Known rows, with every step that occurs
C -> T -> H: [1.51 2.05 1.14 -0.05 0.91 4.37 2.31 1.29 -0.91 -1.60 -2.19 0.99 -1.14 2.50 2.23 0.73 0.51 -1.12 -1.61 -1.62 1.41 1.94 -2.46]
H -> Y: [0.24 0.40 -0.11 1.33 0.26 -0.11 0.30 0.24 -0.35 0.41 0.86 -1.64 -0.42 1.37 -1.84 0.28 0.20 0.50 -0.59 -1.70 -0.84 -0.77 -0.98]
B -> P -> Y -> C -> S: [-0.58 0.64 -1.68 -0.77 0.60 1.98 1.84 -1.01 0.29 -0.93 -0.10 2.37 1.46 0.03 0.40 -1.03 1.11 -2.50 -2.34 -0.26 2.43 1.85 -5.22]
K -> H -> S -> C -> Y: [0.75 -0.32 0.02 -3.19 -1.07 0.98 5.05 2.12 0.31 -1.71 -1.24 0.00 -2.95 2.72 -1.94 2.75 0.76 0.69 -0.79 -0.75 3.10 -0.41 -2.90]
R -> P -> Y -> H -> S: [-0.67 -1.00 1.26 -0.19 -0.75 0.70 2.88 0.57 -2.16 -2.60 -0.20 -2.09 1.58 0.50 -1.45 -0.42 -0.40 -2.32 -3.05 -0.51 1.09 1.09 -5.72]
Y -> H -> S -> C -> T -> P: [1.23 0.57 1.03 -2.05 0.97 3.96 3.46 1.00 0.85 -4.46 -3.35 -0.04 -2.51 0.99 1.66 1.86 1.22 -2.56 -0.75 -0.20 1.63 0.07 -7.74]
Y -> C -> S: [-1.80 0.01 -2.67 0.30 0.61 1.25 2.79 0.86 2.69 -0.27 -0.57 1.33 1.34 2.02 -0.55 1.93 1.54 -1.23 -0.55 1.36 -0.83 3.38 -3.85]
P -> Y -> H: [2.36 1.41 1.15 -0.35 0.02 2.51 1.59 0.67 -1.88 0.72 -1.15 -1.39 -0.57 1.13 0.30 -0.96 0.27 -1.23 -0.30 -1.20 -0.16 1.34 -4.51]
K -> H -> S -> C: [-0.17 -1.25 -0.46 -2.34 -2.48 -0.09 4.09 3.10 0.94 -1.85 -0.42 -0.29 -1.99 1.58 -1.61 2.05 1.67 0.07 1.26 0.21 0.85 1.31 -3.22]
A -> P -> S -> C -> Y -> H: [2.47 0.54 1.09 -3.47 0.28 1.92 4.54 -1.24 0.77 -2.21 -3.07 0.40 -4.00 0.48 -0.86 0.72 2.92 0.97 -2.37 -1.82 1.51 -3.34 -7.34]
H -> Y -> C -> T -> P: [-0.82 2.78 1.16 1.90 1.70 3.93 1.24 -0.02 1.41 -2.75 -2.18 -0.04 -1.10 1.36 0.81 2.42 -0.64 -0.56 -2.07 -2.43 0.86 -0.22 -4.65]
A -> P: [-0.02 -1.06 -1.11 -1.31 -1.35 0.02 -0.14 1.06 1.57 -2.33 0.59 0.29 -0.51 1.52 -1.80 -0.66 2.29 -0.66 -1.29 0.07 0.98 -0.78 -3.36]
K -> P: [-1.04 -0.02 -0.78 -0.02 -0.14 0.13 2.22 1.52 0.86 -1.41 1.47 0.64 0.41 0.09 1.15 -0.68 1.21 -0.32 -0.04 -0.03 0.34 -1.80 -3.21]
S -> C -> T: [1.08 1.47 -0.33 -0.58 -0.57 2.58 2.93 0.31 1.07 -0.90 -2.01 0.12 -2.55 1.82 1.94 0.84 2.26 -0.19 -0.21 -2.20 0.94 -0.77 -4.73]
C -> Y -> H -> S: [1.00 -0.14 0.67 -0.63 1.89 1.68 2.75 0.17 -0.32 -0.89 -1.93 -0.94 -0.99 2.95 -2.19 2.22 -0.80 -1.74 -2.01 -0.23 1.98 1.29 -3.96]
K -> C: [0.33 0.91 -1.03 1.99 -0.80 0.70 2.80 1.48 2.42 -0.37 -0.33 1.20 -0.81 2.33 0.70 1.77 1.62 -0.71 0.34 -1.49 -1.03 1.21 -3.34]
P -> S -> C: [0.79 0.04 -0.79 -1.07 -1.30 0.02 4.19 0.46 1.83 0.11 0.22 0.04 -1.32 -0.58 1.05 0.34 2.89 0.21 0.60 -1.47 -0.59 -0.94 -4.26]
P -> Y -> C: [0.18 2.49 0.15 1.55 -0.88 1.94 2.42 0.65 1.24 1.33 -0.55 -0.74 1.08 1.24 0.13 0.76 -0.16 -1.00 -0.65 -1.90 1.00 2.18 -4.70]
H -> Y -> C: [-0.86 2.07 0.50 3.29 0.27 0.88 1.15 -0.21 1.25 1.06 -0.56 -1.31 0.19 1.87 -2.09 2.71 -0.48 0.96 -0.19 -1.80 -1.13 1.01 -3.40]
H -> Y -> C -> T: [-1.66 2.78 1.00 3.35 1.09 2.67 2.25 -0.68 1.07 -0.55 -2.58 -0.80 -1.24 2.45 -0.75 2.99 -0.19 0.03 -1.79 -3.19 0.10 1.22 -3.86]
H -> Y -> C -> T -> P -> F: [0.27 1.51 -0.21 2.87 2.24 5.64 0.66 1.60 -0.97 -3.04 -2.46 0.95 -0.08 0.64 0.49 1.66 -0.02 -0.32 -3.84 -2.37 2.56 0.46 -4.38]
P -> Y -> C -> T -> H: [1.36 4.69 2.35 1.36 0.51 5.45 4.32 0.88 -0.46 -0.30 -3.62 0.74 -0.28 2.14 2.45 1.57 -0.55 -1.58 -2.65 -3.43 2.68 3.28 -5.18]
T -> P: [1.13 0.08 -0.94 -1.36 0.28 2.14 -0.50 1.75 1.18 -2.00 1.36 0.48 0.47 0.62 1.57 -0.46 0.68 -1.01 -0.10 0.59 0.53 -0.54 -2.61]
S -> C: [1.65 0.79 -0.84 -0.62 -1.32 0.84 1.95 0.73 1.35 0.55 0.14 -0.41 -1.02 1.32 0.70 0.39 1.81 0.56 1.26 -0.68 -0.18 -0.89 -4.07]

Rows
[2.08 2.50 2.52 -0.77 1.44 3.07 3.89 -2.33 -2.07 -2.50 -2.38 2.14 -3.53 -1.25 2.17 0.10 1.60 0.42 -2.67 -4.26 2.27 -2.29 -4.61]
B -> P -> S -> C -> T -> H -> Y
[1.39 0.20 -0.43 -3.53 -0.67 0.51 4.48 -0.72 2.07 -2.27 -0.89 0.84 -3.20 0.31 -1.05 0.18 3.21 0.58 -3.17 -2.33 2.89 -4.15 -5.40]
A -> P -> S -> C -> Y
[3.01 1.94 0.81 -2.02 0.90 2.26 4.97 0.88 -0.03 -0.70 -1.41 0.25 -1.02 2.70 -0.52 2.45 -0.35 -0.33 -2.39 -1.32 3.89 -0.45 -4.09]
T -> H -> S -> C -> Y
[-1.03 2.41 1.48 1.96 0.87 3.67 4.57 1.57 1.54 -2.13 -3.24 1.02 0.32 2.81 0.16 4.15 -0.47 -2.57 -2.26 -1.16 2.29 4.90 -4.96]
Y -> C -> T -> H -> S
[2.08 0.75 1.06 -1.25 -0.79 1.14 4.35 0.92 -0.59 0.00 -1.72 -1.96 -0.97 0.62 -0.77 0.46 0.85 -1.97 -0.10 -1.14 1.39 0.67 -6.96]
P -> Y -> H -> S -> C
[1.21 -0.18 0.48 -0.75 -0.33 0.87 3.41 0.89 0.51 -0.63 -1.73 -1.33 -1.25 1.40 -1.08 2.16 1.11 -1.08 1.20 0.44 -0.02 1.15 -6.44]
Y -> H -> S -> C
[1.05 3.74 2.03 2.72 1.03 2.87 2.05 0.24 -0.19 0.96 -1.55 -0.29 0.49 2.23 -0.74 2.64 -1.31 1.54 -0.79 -1.73 -0.58 1.94 -3.36]
T -> H -> Y -> C
[2.32 2.13 1.74 -1.74 1.45 5.71 1.57 0.88 -1.65 -3.11 -2.92 -0.25 -1.78 0.47 3.04 -1.12 0.46 -2.65 -2.15 -1.88 1.88 0.14 -5.84]
C -> T -> P -> Y -> H
[2.82 1.00 1.19 -2.91 -0.18 2.49 3.38 1.60 -0.23 -2.29 -1.17 -1.23 -0.80 -0.49 0.71 -0.14 0.58 -2.60 -0.63 -0.47 2.08 -0.44 -7.65]
T -> P -> Y -> H -> S -> C
[3.59 1.69 1.25 -3.46 1.77 3.92 4.24 -0.65 0.37 -1.81 -2.55 0.66 -2.98 -0.24 2.41 0.97 1.39 0.49 -1.25 -1.16 0.89 -3.12 -6.69]
T -> P -> S -> C -> Y -> H
[-2.14 0.47 -1.76 1.40 1.24 0.65 2.65 -0.02 1.57 -0.12 -0.54 0.13 0.63 1.71 -2.32 2.11 0.61 -0.17 -1.36 -0.26 -1.50 1.70 -3.03]
H -> Y -> C -> S
[-0.26 0.54 1.90 -0.84 -0.94 2.39 5.35 -0.25 -1.93 -3.71 -3.11 -1.89 -1.35 0.67 0.68 0.45 1.08 -2.12 -3.52 -2.39 2.37 -0.45 -8.31]
R -> P -> Y -> H -> S -> C -> T
[-0.60 0.19 -0.59 -0.55 -0.40 0.92 4.18 1.01 1.82 -2.26 -1.66 -0.38 -1.89 1.55 -0.10 2.02 1.82 -2.36 -1.10 -1.65 2.31 0.51 -4.88]
H -> S -> C -> T
[1.26 2.62 2.11 1.06 1.71 3.38 2.09 0.33 -1.99 -1.50 -2.10 -0.18 -1.72 2.28 0.26 1.03 -0.41 0.11 -2.54 -3.22 0.98 0.37 -1.73]
C -> T -> H -> Y
[1.95 0.95 0.43 -1.18 -0.47 1.18 4.00 1.92 0.49 -0.81 -0.40 0.01 0.02 1.41 -0.07 1.68 0.70 -0.90 -0.20 -0.19 1.72 1.15 -4.32]
T -> H -> S -> C
[2.19 -0.70 -0.15 -0.90 1.46 5.66 3.01 2.69 -1.56 -4.66 -3.63 0.84 -1.73 0.19 1.47 1.03 1.61 -2.53 -2.51 -0.29 3.41 0.73 -7.35]
Y -> H -> S -> C -> T -> P -> F
[-1.68 2.44 2.55 1.63 -0.25 3.44 5.35 0.79 -0.94 -3.58 -2.56 -0.04 1.85 1.48 0.57 2.19 -1.18 -2.72 -5.41 -2.51 3.85 2.96 -6.52]
R -> P -> Y -> C -> T -> H -> S
[1.91 2.20 1.28 -1.24 0.18 3.69 6.03 0.62 0.14 -1.65 -2.78 1.46 -2.71 0.21 3.31 1.18 2.56 -0.17 -1.49 -3.03 1.01 0.15 -4.70]
P -> S -> C -> T -> H
[1.21 1.93 2.11 -1.75 0.22 2.19 5.20 -0.37 -0.16 -3.82 -2.83 0.88 -4.07 -0.57 -0.18 0.44 2.76 0.68 -3.91 -4.29 1.80 -2.94 -5.33]
A -> P -> S -> C -> T -> H -> Y
[3.68 2.99 1.98 -2.48 0.64 5.84 2.94 0.33 -1.08 -2.48 -3.71 -0.35 -3.02 0.09 4.00 -0.58 1.23 -1.42 -1.13 -2.36 1.92 -1.61 -7.95]
S -> C -> T -> P -> Y -> H
[1.58 0.04 -0.71 -2.56 -0.43 1.40 3.29 1.03 2.23 -1.98 0.70 0.83 -1.24 -1.75 2.52 -0.20 2.62 -0.35 0.08 -0.70 0.19 -2.39 -4.92]
T -> P -> S -> C
[-1.77 3.60 2.28 1.02 0.89 3.35 7.18 1.91 0.32 -3.20 -2.49 1.17 0.84 0.21 1.70 1.98 -0.71 -3.29 -3.87 -2.63 4.70 1.83 -6.80]
K -> P -> Y -> C -> T -> H -> S
[0.34 2.50 1.63 -1.57 0.51 2.97 7.81 0.82 0.30 -3.15 -2.00 2.36 -2.40 -1.54 4.57 0.33 2.66 0.06 -1.69 -2.73 1.65 -2.46 -5.84]
K -> P -> S -> C -> T -> H
[0.70 1.88 1.61 0.00 1.18 4.01 5.25 2.17 0.76 -4.91 -3.56 0.78 -2.06 0.90 1.74 1.76 0.54 -5.03 -3.07 -2.57 2.62 1.75 -7.55]
K -> C -> T -> P -> Y -> H -> S
[0.18 1.76 2.72 -0.04 0.29 2.40 5.84 -1.14 -2.12 -3.26 -2.09 0.04 -1.99 -0.58 1.71 0.82 1.47 1.63 -4.17 -4.20 0.33 -2.77 -4.82]
R -> P -> S -> C -> T -> H -> Y
[1.44 1.65 1.36 -2.11 1.43 2.11 7.07 -0.91 -0.07 -1.20 -2.36 0.73 -3.06 -0.93 1.94 0.84 1.87 1.26 -1.14 -1.67 0.90 -4.33 -7.04]
K -> P -> S -> C -> Y -> H
[-0.38 1.09 -1.88 -1.79 0.92 3.09 2.82 1.50 1.95 -1.94 0.03 1.34 1.79 0.12 1.35 -0.13 0.72 -2.56 -2.30 0.55 1.49 1.61 -5.16]
T -> P -> Y -> C -> S
[3.87 2.15 1.08 -1.55 0.99 3.43 2.84 -0.92 -0.58 0.92 -3.19 -0.74 -2.98 2.88 0.48 1.56 0.62 1.40 -0.11 -1.20 0.72 -1.61 -5.71]
S -> C -> Y -> H
[2.46 2.43 1.01 1.09 1.47 3.36 3.75 -0.09 0.61 -0.15 -3.53 1.04 -2.72 3.73 0.49 2.93 0.25 0.03 -1.05 -1.96 -0.05 0.46 -5.06]
K -> C -> Y -> H
[-1.09 0.94 -2.14 -0.34 0.11 1.74 3.85 0.91 1.47 0.22 -0.55 0.53 1.58 1.16 -0.25 0.33 1.04 -2.04 -1.96 -0.39 0.72 2.97 -4.37]
P -> Y -> C -> S
[1.24 1.65 0.20 -1.69 0.58 4.03 1.46 1.34 -0.15 -3.21 -0.70 0.09 -0.97 0.20 2.98 -1.40 0.77 -3.02 -3.01 -2.62 3.17 -0.79 -3.83]
C -> T -> P -> Y
[0.50 0.89 -1.02 1.85 1.40 6.46 1.04 2.58 0.28 -3.37 -2.47 2.26 0.33 0.98 2.37 1.39 0.85 -1.44 -3.07 -0.77 2.97 2.06 -5.12]
Y -> C -> T -> P -> F
[-2.62 -0.16 -1.60 -0.19 -0.63 1.22 3.71 0.30 0.29 -1.77 0.19 0.24 2.83 0.76 -0.04 -0.10 0.94 -1.29 -3.71 -0.08 0.43 1.61 -5.23]
R -> P -> Y -> C -> S
